Each row was made from one small tree. Brackets hold a mark, then the marks that hang from it, in the order of their numbers. Every link used is in the known rows. Write each row's tree.
In the rows, zero is written as 128.
Known rows:
(q227 (q760 (q643 (q789 q248 (q878 q147))) q712)): [141  96 125 133 154 126  99 147 149 133 156 101 135 158 202 148 132 130
 145 131 111]
(q643 (q760 q712)): [150 108 111 140 157 157 128 171 183 123 175 112 114 140 109 107 167  89
 127 139 163]
(q227 (q760 q643 q712)): [118  80 139 128 174 161  96 162 172 153 172 119  98 151 184 140 173  91
 140 135 147]
(q227 (q760 (q643 q789) q712)): [121  98 141 122 178 152 100 162 160 152 151 109 111 154 189 136 159 106
 150 125 155]
(q643 q760 (q789 q248)): [183 142  90 124 126 121 173 147 181 120 127  86 152 156 122  95  96 159
 147 103 171]
(q643 (q760 q227 q712) (q789 (q878 q147))): [169 133 111 143 133 121 111 159 136  92 129  76 171 118 151 142 140 132
 140 146 128]
(q393 (q712 (q760 q227 (q643 (q789 q878))))): [126  87 151 124 191 150  79 153 118 108 155 125 102 141 165  94 131 128
 104 148 112]
(q643 (q760 q227 q712)): [132 107 134 155 160 174 119 173 182 126 169 103 114 120 117 129 193  76
 128 149 169]
(q760 q227 (q643 (q789 q248 (q878 q147))) q712): [125 107 141 132 136 121  97 136 129 126 132  70 147 149 220 155 115 134
 149 123 110]
(q789 q248 (q878 q147)): [214  60  49 133  81  71 134 119 129  76 165 121 145 177 176 137  32 189
 117 133   6]
(q643 (q760 q227) (q789 q248 q878)): [183 132  94 132 108 111 150 139 169 105 118  70 167 125 142 120 106 169
 143 119 137]
(q643 q789): [169 101  96  97 146 121 139 162 132 126 112 124 110 179 153 103  76 151
 148 100 138]
(q789 q248 q878): [197  58  62 122 101  80 135 123 147 101 161 119 120 176 157 109  49 187
 122 116  30]
(q643 (q760 q227 q712) (q789 q248 (q878 q147))): [176 137 108 159 125 106 128 142 138  94 136  63 181 134 151 136 115 155
 141 137 102]
(q147 (q878 (q789 q248))): [165 113  83 125 101  76 164 139 115 111 150 120 128 203 160 153  25 168
 162 150  74]
(q248 (q789 q878)): [185  63  72 106  83  83 131 128 143 106 158 129 112 158 156 104  44 167
 147 113  57]
(q712 (q760 q227 (q643 (q789 q248 (q878 q147))))): [143  91 131 123 147 149 104 148 157 111 143 111 139 159 205 130 111 137
 121 130 121]
(q712 (q760 q643)): [137  77 123 105 165 168 109 162 182 128 163 140 103 171 178  99 126 112
 115 123 151]
(q147 q878): [169  81  81 116 112 101 139 158 116 117 158 135 103 181 156 146  73 135
 140 148  94]
(q760 q227 (q643 (q789 q878)) q712): [112 103 150 115 151 137  86 150 135 137 124  77 128 137 211 145 140 116
 151 122 138]

Write each row's tree:
[163 136 117 152 140 113 130 145 152 112 134  60 163 132 138 115 127 154
 143 124 119]
(q643 (q760 q227 q712) (q789 q248 q878))
[197  65  63 114  70  77 130 124 129  88 161 131 129 160 169 125  32 168
 145 125  41]
(q248 (q789 (q878 q147)))
[157 132 120 135 147 128 113 162 148 110 126  74 154 116 138 121 151 130
 143 134 143]
(q643 (q760 q227 q712) (q789 q878))
[126  94 147 120 166 167 112 155 171 134 141 113 120 163 191 115 126 126
 125 119 152]
(q712 (q760 q227 (q643 (q789 q248))))
[138 105 117  96 149 114  97 147 137 133 132  90 128 165 199 112 104 135
 150 107 131]
(q760 (q643 (q789 q878)) q712)
[104 112 160 131 159 145 108 145 146 152 131  72 124 156 204 141 133 116
 155 111 150]
(q760 q227 (q643 (q789 q248)) q712)
[139 141 138 142 167 154 126 173 158 128 128  80 139 129 128 120 165 107
 148 128 184]
(q643 (q760 q227 q712) q789)
[140  89 133 114 150 156  96 157 155 112 139 118 134 151 206 133 123 126
 120 134 133]
(q712 (q760 q227 (q643 (q789 (q878 q147)))))
[139  98 115  88 106 134 114 140 161 127 102  90 134 128 218 150 111 137
 150 113 162]
(q760 q227 (q643 (q789 q878)))
[130  92 144 117 199 152  92 157 124 115 160 135  95 160 155  78 119 127
 107 138 128]
(q393 (q712 (q760 (q643 q789))))
[133  95 131 128 165 131 101 149 157 145 154  99 123 156 194 134 141 129
 148 123 124]
(q227 (q760 (q643 (q789 q248 q878)) q712))
[116 106 147 127 145 126  97 138 138 139 128  68 135 149 211 142 123 133
 151 115 121]
(q760 q227 (q643 (q789 q248 q878)) q712)
[157 108  94  83 113 119 148 132 172 137 118  99 130 174 197 113  68 157
 154  87 167]
(q760 (q643 (q789 q248)))
[145 145 135 158 159 139 144 156 162 130 136  68 148 144 126 115 141 131
 147 119 159]
(q643 (q760 q227 q712) (q789 q248))
[148  99 109  93  98 130 114 138 151 115 104  92 144 129 227 164 103 139
 148 122 151]
(q760 q227 (q643 (q789 (q878 q147))))
[119  76 146 119 166 184 100 164 181 132 157 130 102 152 186 122 151  98
 115 133 156]
(q712 (q760 q227 q643))
[121  72 158 145 212 168  84 167 116 111 176 147  75 150 133  93 148 107
  94 159 103]
(q393 (q712 (q760 q227)))
[131  88 139 110 161 161  97 159 164 123 137 115 122 150 196 118 131 125
 123 126 144]
(q712 (q760 q227 (q643 (q789 q878))))
[149  89 109 100 137 136 112 151 173 137 135 114 121 143 199 140 133 133
 147 122 152]
(q227 (q760 (q643 (q789 q878))))
[157 143 116 129 165 138 135 170 159 125 134  89 139 147 120  97 140 121
 147 119 179]
(q643 (q760 q712) q789)
[126 112 130 101 162 132 107 154 145 145 134  94 117 173 192 111 114 118
 154 103 159]
(q760 (q643 q789) q712)
[122  93 148 113 170 174 104 163 169 132 138 119 115 156 192 117 138 114
 126 123 164]
(q712 (q760 q227 (q643 q789)))
